What can hang from each mark
L: E V
M: C P
A: E N
Q: C D
V: B L
C: M Q
B: P V
D: Q
N: A X
U: T
T: E
E: A L T
P: B M

Every row comes from one small tree of marks. Brackets hold a mark, then the marks that hang from it, in alphabetical order. Every link used is in the known rows. Which tree was each row made from?
In the rows, zero is written as 128.
Known rows
(V B (L (E A))): [125 125 114 115 156 103 108 146 130 148 162 129 130 100  89 210 116 132
 126 119 124  88 155 156 134 126 105 155 120 120 145  75 142 167 103 138
 162 152 132 101 146  81 158 139 128  80 129 152 157 144 145  95  51 140
 103  74 114 103 151 168  90 141  87 150 187]
(U (T (E (A N)))): [110 118 123  99 140  90 161 111  65 113 115 152 150 130 114 168  61  72
  63 148 121  96 153 147 126  98 134 116 147 149 141  56 184 152 114 107
 110 141 160  95 169 112 124 116 121 127 130 121 135 105 159 108  73 144
 165 117 142  96 159 189  65 142 108 165 144]
(L (E (A (N X)) T) V): [131 131 123 100 151  94 121  99  89 133 120 134 126 110  87 202  66 121
  63 113  79  90 164 154 137 105 120 140 119 140 155  41 172 149 112 101
 138 135 158  86 170  95 135 136 128 105 125 169 182 135 153 103  45 140
 120 100 160 104 176 207  70 140 106 143 153]
(U (T (E L))): [130 110 110 105 139  93 174 132  89 106 106 133 139 127 107 163  81  75
 112 146 136 118 150 147 120 104 138 112 141 153 132  81 175 162 105 106
 125 148 152 127 159 105 132 104 119 116 123 116 121 111 150 103  85 136
 174 102 136 105 164 162  80 137 103 158 146]
(U (T (E A))): [111 115 119  98 139  93 168 122  76 112 122 146 151 128 114 167  76  72
  84 151 136  99 142 156 127 102 132 122 152 146 139  66 176 156 113 110
 119 148 157 109 164 108 133 113 120 126 127 115 124 103 151 101  78 142
 165 111 139  99 155 177  68 135 106 163 149]
(D (Q (C (M (P (B V)))))): [ 84 105 157 124 106 138  96 127  94  75 112 196 155 160 101 180 157  65
 109 131  97  78 138  89 134 106 126 144  41  98 146  91 120 152 132 145
 159 160 158 122 108  90 128 158  70  98 119  85 150 156  68  83 143 137
  83 101  80  89 144 176 111 129  76 116 166]
(A (E (L V) T) (N X)): [144 123 120 115 142  87 136  96  89 113  87 134 131 117  84 178  57 110
  56 108  80 121 178 132 126 103 145 111  91 145 143  44 180 150 111  87
 108 127 171  99 181 106 116 115 121 108 132 159 180 134 164 127  65 135
 130 101 174 103 199 205  81 154 118 133 124]
(D (Q (C (M (P B))))): [ 88 110 163 126 101 139 111 126  90  79 104 193 154 169 112 169 149  59
 114 121  89  83 126  86 128  95 124 137  56 108 139  88 124 147 130 136
 151 156 171 129 120 103 130 163  69 104 119  84 144 148  65  85 145 130
  92 112  88  91 133 177 110 122  88 107 157]
(C (M (P (B V))) (Q D)): [ 77 118 163 118 102 128 103 128  91  71 123 200 159 154  99 179 163  64
  94 136  92  67 144  89 135 100 118 164  32 100 153  90 109 161 131 143
 154 164 161 118 102  80 116 154  70 101 125  87 161 161  75  86 143 134
  76 100  77  85 146 179 111 124  57 129 169]
(T (E (L (V B)))): [137 106  82 125 146  99 151 155 117 123 115 120 137 101  80 177  93 109
 144 115 143 125 155 137 130 111 131 127 110 144 128  96 160 179  96 120
 141 151 147 125 141  79 129 113 123  76 137 150 134 124 161 100  72 138
 155  85 108 112 177 156  93 147 100 168 168]
(B (P (M C))): [ 86 121 132 163 131 113 139 149 109 112 122 167 144 126 141 168 137  96
 120 120 105  91 138 104 133 104  95 168  91 109 150  87 153 164 109 133
 155 166 161 125 122  76  96 140 115 135 171 116 157 128 126 102  90 133
 117 133 106 112 149 143  99 138  91 132 161]
(P (B (V L))): [100 124 135 134 151 112  84 140 125 120 162 159 131 104  98 203 133 120
 135 143 143  82 158 128 136 155 128 170  89 102 149 118 135 166 132 158
 171 151 120 110 105  67 146 142 128 100 141 106 143 154 128 101  92 145
  96  82 112 115 154 147 107 155  78 152 190]
(N (A (E L)) X): [137 119 125 117 142 109 127  97 108 110  98 147 119 129  96 147  59 114
  78 108  91 137 167 110 120  99 145 115  94 139 133  64 172 143 126  90
  93 147 182 112 168 107 143 140 133 122 146 156 177 118 159 136  73 135
 128 122 179 117 179 203  99 162 123 123 122]
(V (B P) L): [111 115 109 149 155 112 114 165 133 134 161 146 127 104 101 184 144 118
 144 117 141 107 154 131 138 138 112 159 103 110 146  91 143 168 116 149
 172 152 139 116 126  71 139 137 127  89 158 131 152 151 145  99  77 138
 111  87  89 103 150 133 100 153  93 141 188]
(Q C D): [116 113 138 118 118 137 147 130 108  92 133 160 140 163 124 140 130  91
 127 123 118 119 131 122 122 103 119 140  89 140 124  93 129 135 132 138
 147 152 175 139 156 105 156 171  99 117 116  99 135 136  61 105 129 124
 115 101 105  90 146 184 120 137 120 122 163]
(D (Q (C (M P)))): [ 95 107 156 121 106 136 127 120  96  83 105 180 147 174 123 151 145  68
 121 122  94 101 122  91 125  93 117 128  67 120 134  86 125 140 124 131
 145 155 177 135 135 107 134 168  74 107 113  93 139 141  59  87 142 122
 102 111  91  93 137 183 113 125 101 101 150]
(P (B V) (M (C (Q D)))): [ 78 126 152 140 106 118 115 145  99  85 139 192 167 135 109 189 157  82
  85 131 104  58 151  98 135 102 108 187  31 105 157  89 128 174 124 153
 160 166 158 117 105  63 101 152  88 115 150  90 169 158  88 100 116 143
  77 104  81  86 157 168 117 140  61 153 182]
(B (P M) (V L)): [ 85 113 119 160 152 106  97 152 130 122 150 164 137 101 112 201 153 118
 129 141 132  86 159 123 144 139 107 171  83  95 158  97 148 176 110 156
 178 163 128 104 108  51 118 125 118 107 165 125 165 151 141  98  86 146
 102  98  94 113 164 134  99 150  68 146 186]
(B P): [103 116 122 145 148 124 135 142 114 114 134 151 127 126 132 155 127 106
 143 124 128 117 142 125 130 124 113 156 120 115 134 101 147 153 123 128
 154 157 152 126 131  85 135 142 135 127 157 118 142 127 134 104  93 130
 135 120 120 115 147 143  97 142 105 125 165]
(A (E T) N): [125 132 146 109 140 102 141  94  82 113 103 140 140 133 125 168  85  96
  63 125  98 103 152 144 120 121 129 130 113 127 137  61 157 138 120  97
 113 133 171 104 177 119 125 125 129 137 129 118 158 128 141 125  75 127
 122 110 178  99 164 197  74 138 115 118 128]
(C (M (P B)) (Q D)): [ 82 124 169 119  99 131 117 127  91  74 116 198 159 162 110 169 152  58
  99 124  85  74 131  88 128  89 116 156  47 112 145  89 114 154 129 135
 146 161 175 126 114  92 117 159  68 105 124  85 155 154  72  85 145 127
  87 111  84  86 135 180 110 117  67 120 159]
(U (T (E (L V)))): [132 111  96 109 142  85 171 138  98 113 110 123 137 115  93 173  80  84
 122 138 137 122 154 147 125 104 137 116 132 156 136  82 181 167  98 110
 132 141 149 127 153  96 128 101 118  98 125 130 124 117 153  96  82 137
 175  94 124 108 176 160  80 141 104 168 153]
(T (E (A N) L)): [121 111 109 113 147  95 151 118  81 113  93 151 152 113 101 173  55 101
  87 134 112 102 161 134 121  96 131 105 127 150 125  62 173 166  98 104
 109 154 147  95 173  99 126 119 120 113 133 152 146 105 166 120  70 144
 162 110 148 107 173 193  82 145 104 162 147]
(E (A N) L T): [135 121 127 109 151  89 149 109  80 112  95 152 144 117 101 182  69 108
  77 135  99  99 166 149 120 111 126 107 127 143 132  40 168 157 112  97
 123 142 145  96 194  97 126 125 119 124 128 151 157 119 160 123  69 140
 142  96 166 103 176 195  79 144 111 144 149]
(P (B (V L)) (M C)): [ 79 129 145 153 132 101  90 148 119 120 148 174 148 105 108 218 145 108
 111 136 117  54 152 105 139 132 109 182  57  94 166 103 140 178 117 163
 174 160 129 109  95  58 102 136 105 105 156 105 160 156 119  99  87 148
  79  97  98 110 158 147 108 150  62 157 187]
(M (C (Q D)) (P (B V))): [ 80 127 154 124 104 124 113 140  97  79 142 193 158 143 103 181 159  77
  86 138  91  58 154  96 134 105 116 185  22 104 161  88 118 167 130 147
 157 168 154 123 101  73 106 158  76 116 129  90 169 168  68  92 125 138
  75 109  85  84 150 173 113 129  63 144 173]
(U (T E)): [116 117 121 105 136 101 167 125  86 111 124 136 137 134 123 156  90  71
 107 147 141 110 138 148 124 111 134 129 148 146 138  88 167 153 117 114
 127 145 161 125 151 111 135 115 126 126 127  99 118 112 139 100  86 134
 165 111 135 102 151 162  76 136 109 153 147]
(M (C (Q D)) (P B)): [ 85 132 159 125 100 126 130 138  94  85 133 190 156 150 115 170 149  71
  90 124  82  65 139  94 127  93 113 178  36 116 153  85 121 160 127 138
 149 164 168 131 114  86 108 161  75 121 129  89 163 157  65  91 127 131
  84 120  93  85 139 174 113 122  74 133 161]
(A (E (L V))): [138 117 105 126 150  97 141 132 125 118 106 118 133 107  93 176  91 125
 136 113 120 133 156 135 126 111 128 131  98 132 125  91 156 162  96 110
 130 142 152 126 153  91 134 118 127  95 132 144 146 126 147 111  82 129
 138  91 143 121 183 173  97 144 108 137 149]
(A (E (L V) T)): [145 122 115 112 148  90 152 125 109 113 100 114 136 109  90 189  93 111
 111 120 114 123 156 156 126 118 131 125 106 134 132  70 158 160  98  99
 131 137 153 126 171  99 129 103 120 105 122 142 151 132 147 110  76 128
 135  82 161 109 187 179  82 132 107 132 142]
(B (P M) (V (L (E A)))): [ 85 114 116 140 154 102  91 147 122 126 148 159 142  93  95 232 139 123
 104 139 113  63 167 142 148 125  99 174  90  92 164  71 152 184  93 145
 176 170 119  84 116  52 124 119 116 101 153 148 185 149 151  92  64 154
  96  93 104 110 166 157  84 137  54 151 189]
(A (N X)): [115 127 138 136 143 119 119  98  97 121 125 160 117 138 130 138  78 117
  95 119  99 120 154 101 124 114 130 132 112 138 137  86 161 134 141 118
 124 139 174 106 152 103 135 167 141 128 150 128 152 123 135 124  82 129
 127 131 146 114 156 183 105 169 130 130 144]
(C (M (P B)) Q): [ 79 126 167 128 110 121 112 126  90  89 111 188 147 148 119 177 145  67
 109 125  90  73 134  85 128 100 115 155  63 103 149  94 121 156 126 130
 147 159 166 124 107  94 114 153  86 107 135  91 145 144  99  84 127 126
  92 118  97 101 136 166 103 122  69 121 156]

Which tree is each row?
[ 87 135 154 154 122 111 121 141 103 114 125 173 149 124 133 185 129  91
 114 118 105  69 132  98 128 109 109 175  79 106 150 103 148 167 122 139
 155 161 157 125 111  78  98 145 112 128 162  97 146 131 119 101  93 137
 100 126 112 113 141 151 104 139  84 142 166] : (P B (M C))
[139 121 112 113 157  80 146 117  90 119 100 139 143 103  81 196  67 121
  88 124  99 106 170 150 128 110 126 113 115 146 138  41 176 164 104 102
 132 134 142  96 186  85 121 122 118 102 129 167 161 127 165 113  65 141
 142  88 152 107 191 193  79 146 112 156 157] : (E (A N) (L V) T)
[139 127 105 102 153  96 130 140 109 137 139 114 136  96  75 215 105 122
 108 111 115  92 154 177 141 119 110 158 123 124 150  57 152 167 103 113
 162 145 146 103 157  82 141 124 129  83 125 163 163 138 155  88  44 139
 114  74 127  98 167 178  68 130  94 152 183] : (L (E A T) (V B))
[103 107 151 121 110 137 134 122 100  85 110 173 145 173 124 144 136  78
 127 119 107 113 124 100 124  94 113 123  83 130 127  87 126 133 125 134
 144 151 179 136 150 107 149 171  87 106 116  94 132 137  63  95 138 120
 110 100  94  91 141 184 120 133 111 106 154] : (D (Q (C M)))
[ 85 118 161 131 111 128 108 125  96  91 101 183 145 153 123 177 140  67
 119 123  93  79 128  86 129 102 120 143  70 102 144  97 128 147 130 135
 153 159 165 128 112 108 122 155  83 109 129  94 136 137  88  84 129 128
  94 120  99 105 134 170 102 125  88 114 156] : (Q (C (M (P B))))
[108 128 138 104 151 100  88 129 106 122 152 154 140  96  80 240 122 114
  92 146 122  54 166 165 139 149 121 169 102 100 158  77 141 171 118 139
 171 152 115  91 128  74 147 121 119 102 123 127 166 157 141  93  66 153
  88  71 139 100 160 173  78 134  63 153 187] : (P (B (V (L (E A T)))))
[ 83 132 147 137 132 106  89 141 117 117 149 170 136 111 105 210 148 102
 113 144 107  55 154 103 137 137 117 181  50  93 169 104 132 173 123 156
 170 161 126 114  89  70 108 141  96 109 139 106 159 163 104  90  94 144
  79 106 104 112 152 150 104 140  67 148 178] : (M C (P (B (V L))))
[ 89 135 154 138 125 117 115 135 102 111 129 169 138 128 127 180 132  87
 117 128  95  69 135  96 129 117 117 173  72 104 154 104 137 161 126 136
 153 162 151 129 103  89 103 148 102 127 144  99 147 140 104  92  99 133
  98 131 117 114 138 153  97 131  87 133 162] : (M C (P B))
[141 121 114 113 154  82 138 104  85 118  97 148 136 107  77 188  52 119
  67 120  86 110 178 137 130 103 133 108 111 152 143  31 183 158 114  97
 123 133 152  90 189  87 119 128 118 104 135 176 174 127 170 120  60 145
 139  96 159 106 196 202  81 156 119 157 147] : (E (A (N X)) (L V) T)
[ 93 129 150 122 105 122 148 132 100  91 132 173 147 159 128 148 145  83
 100 128  87  87 135 100 124  90 105 165  51 131 147  80 122 151 120 132
 141 162 175 137 133  92 113 167  79 124 122 100 156 150  56  97 124 121
  97 121 100  87 146 181 116 124  90 128 154] : (M (C (Q D)) P)
[ 75 130 153 132 118 108  96 142 110 102 149 182 146 120 102 205 156  96
  97 143 100  51 159  98 135 123 112 184  32  99 168  90 124 173 120 154
 165 162 135 115  93  69 108 148  82 104 134 102 164 171  88  89 105 140
  69 101  91  96 154 160 110 135  56 148 177] : (M (C Q) (P (B (V L))))
[ 94 111 157 119 103 134 130 124  98  82 107 180 148 174 124 152 145  65
 115 123  88  95 124  95 127  86 115 135  62 123 138  86 119 137 126 137
 147 160 179 135 136 111 131 167  69 109 112  96 143 140  52  88 145 122
  97 112  89  90 140 188 113 121  98 108 152] : (Q (C (M P)) D)
[127 111  97 103 146  75 165 123  78 115 101 140 149 110  83 185  51  87
  78 138 115 106 168 146 128  90 139 104 131 160 141  49 196 170  96 103
 116 138 149  95 171  99 116 102 114  99 127 149 142 111 174 104  68 148
 175 101 132 102 186 185  69 146 105 179 149] : (U (T (E (A N) (L V))))
[147 122 116 106 148  90 143 114 110 113  96 125 129 111  84 177  76 112
  92 111 102 128 159 145 125 113 137 121  98 138 136  58 170 154 110  89
 114 138 169 119 175  99 136 116 124 110 133 157 169 128 158 121  68 131
 130  94 174 111 189 195  83 141 113 130 136] : (N (A (E (L V) T)))
[125 110 109  97 143  85 173 128  78 105 104 140 151 120  99 175  66  75
  92 150 131 107 155 154 123  97 135 107 147 154 133  58 181 167 101 102
 116 150 147 108 171 103 131 101 114 116 124 130 128 103 161 105  76 144
 175 102 140 101 169 175  71 136 100 168 148] : (U (T (E A L)))
[ 94 114 123 153 112 120 146 167 105  99 137 177 161 137 111 164 161  80
 102 104 107  91 148 105 137  87  96 175  55 115 150  66 135 172 111 139
 158 166 176 124 129  68  99 148  96 108 165 114 171 150 107 100 104 136
  97 109  62  79 150 153 110 140  80 142 178] : (V (B (P (M (C (Q D))))))
[ 78 130 150 132 113 116 107 138  98  93 137 183 149 129 111 189 152  86
  96 139  97  57 155  94 133 115 114 184  37  98 163  94 125 169 126 142
 156 165 146 120  93  74 103 152  91 118 138  96 160 159  91  90 110 137
  80 116  95  98 153 162 107 133  63 144 172] : (M (C Q) (P (B V)))
[132 132 121  99 152  93 129 110  94 133 123 126 131 106  92 209  79 122
  84 118  91  87 156 166 135 112 112 145 124 134 149  50 166 154 102 106
 145 136 150  92 169  94 135 130 128 102 122 162 171 135 147  97  50 136
 123  92 153 106 171 200  66 131 101 144 163] : (L (E (A N) T) V)
[129 128 141 103 141 106 139 100  96 109 109 138 130 131 115 160  87  98
  77 121 107 118 145 145 122 121 133 134 113 128 138  63 158 136 127  94
 109 141 180 118 174 113 142 131 133 138 135 127 162 122 141 126  74 127
 119 112 185 105 162 197  80 138 119 115 130] : (N (A (E T)))
[ 89 113 163 122  98 136 116 127  92  76 108 192 155 167 113 167 149  57
 108 120  86  79 127  89 129  91 122 143  50 111 142  89 119 145 133 142
 152 161 174 130 119 107 125 161  63 106 115  86 148 147  59  86 149 131
  88 113  85  87 135 183 110 120  86 114 157] : (Q (C (M (P B))) D)
[138 107  86 112 142  86 167 152 101 118 117 120 139 108  79 177  89  84
 122 129 143 123 160 149 131 104 138 120 125 150 139  79 178 176  99 114
 137 141 150 122 148  90 126  99 120  84 131 135 128 124 165  94  74 141
 168  85 107 101 175 153  78 147 103 175 163] : (U (T (E (L (V B)))))
[129 109  95 100 146  78 171 135  87 113 107 131 149 109  83 186  66  87
 101 142 132 111 160 156 130  95 136 111 137 156 137  61 188 172  95 107
 124 144 146 110 165  95 126  98 113  98 125 143 132 109 167  98  72 145
 177  93 129 104 181 174  71 138 101 178 155] : (U (T (E A (L V))))
[ 93 128 149 137 107 117 155 137 103  98 129 174 157 153 137 153 138  88
 103 120  98  90 130 103 124  83  95 164  64 134 143  80 133 155 114 136
 143 160 181 134 144  82 109 162  92 124 141  99 155 138  75 106 114 122
 102 117  95  90 150 177 122 134  93 136 158] : (P (M (C (Q D))))
[124 111  96 116 146  88 140 113  87 119  95 148 144 105  80 176  39 111
  76 121 101 110 172 123 129  89 138 105 111 159 136  54 186 166 102 103
 109 147 154  88 168  89 120 121 117  94 140 174 161 112 177 116  62 149
 158 110 142 111 191 199  85 157 110 173 146] : (T (E (A (N X)) (L V)))
[136 121 132 109 150  91 142  98  74 110  94 161 139 122  96 175  55 106
  56 130  86 103 174 137 122 105 134 103 122 148 139  29 176 151 121  92
 113 142 155  90 196  99 123 132 120 128 134 159 171 119 164 128  65 145
 137 106 174 102 181 205  82 154 118 144 139] : (E (A (N X)) L T)
[103 115 113 163 142 117 128 161 115 121 136 156 141 115 118 172 145 100
 136 110 129 106 144 116 137 117 109 164  99 103 144  91 150 174 119 136
 163 163 159 119 120  69 111 137 129 109 177 122 153 130 154 100  82 139
 119 115  89 106 146 131  95 147  92 139 181] : (V (B (P M)))
[ 84 120 138 149 109 121 151 151 102  92 127 182 159 145 131 160 152  81
  98 116  95  88 139 102 131  83  93 171  61 121 149  71 140 163 109 135
 151 166 177 128 132  75  99 149  90 128 159 106 171 142  92 101 114 131
 105 124  83  87 150 161 112 131  81 133 162] : (B (P (M (C (Q D)))))
[124 128 116 114 151 103 111 105 103 137 127 138 122 109  91 190  66 136
  88 108  82 100 166 132 138  98 118 146 113 137 147  62 171 151 109 113
 136 141 158  86 154  91 140 151 135  94 135 172 176 129 151 104  51 140
 122 110 142 117 173 203  84 151 108 149 162] : (L (E (A (N X))) V)
[123 111 111  98 143  82 167 116  69 108  98 150 152 123 100 175  52  77
  69 146 116 102 166 146 122  91 138 100 141 156 136  48 190 164 102  99
 108 143 151  94 176 107 121 105 115 117 126 136 139 105 169 112  71 147
 175 109 144  99 173 189  68 143 103 170 143] : (U (T (E (A N) L)))
[ 91 132 148 145 115 110 151 136 105 109 125 166 148 141 144 158 131  97
 111 122 103  89 131  99 124  93  94 162  78 127 145  85 140 157 111 132
 143 159 174 132 137  84 105 158 105 125 151 103 147 131  96 104 100 122
 107 123 106 102 151 167 115 137  93 135 158] : (P (M (C Q)))
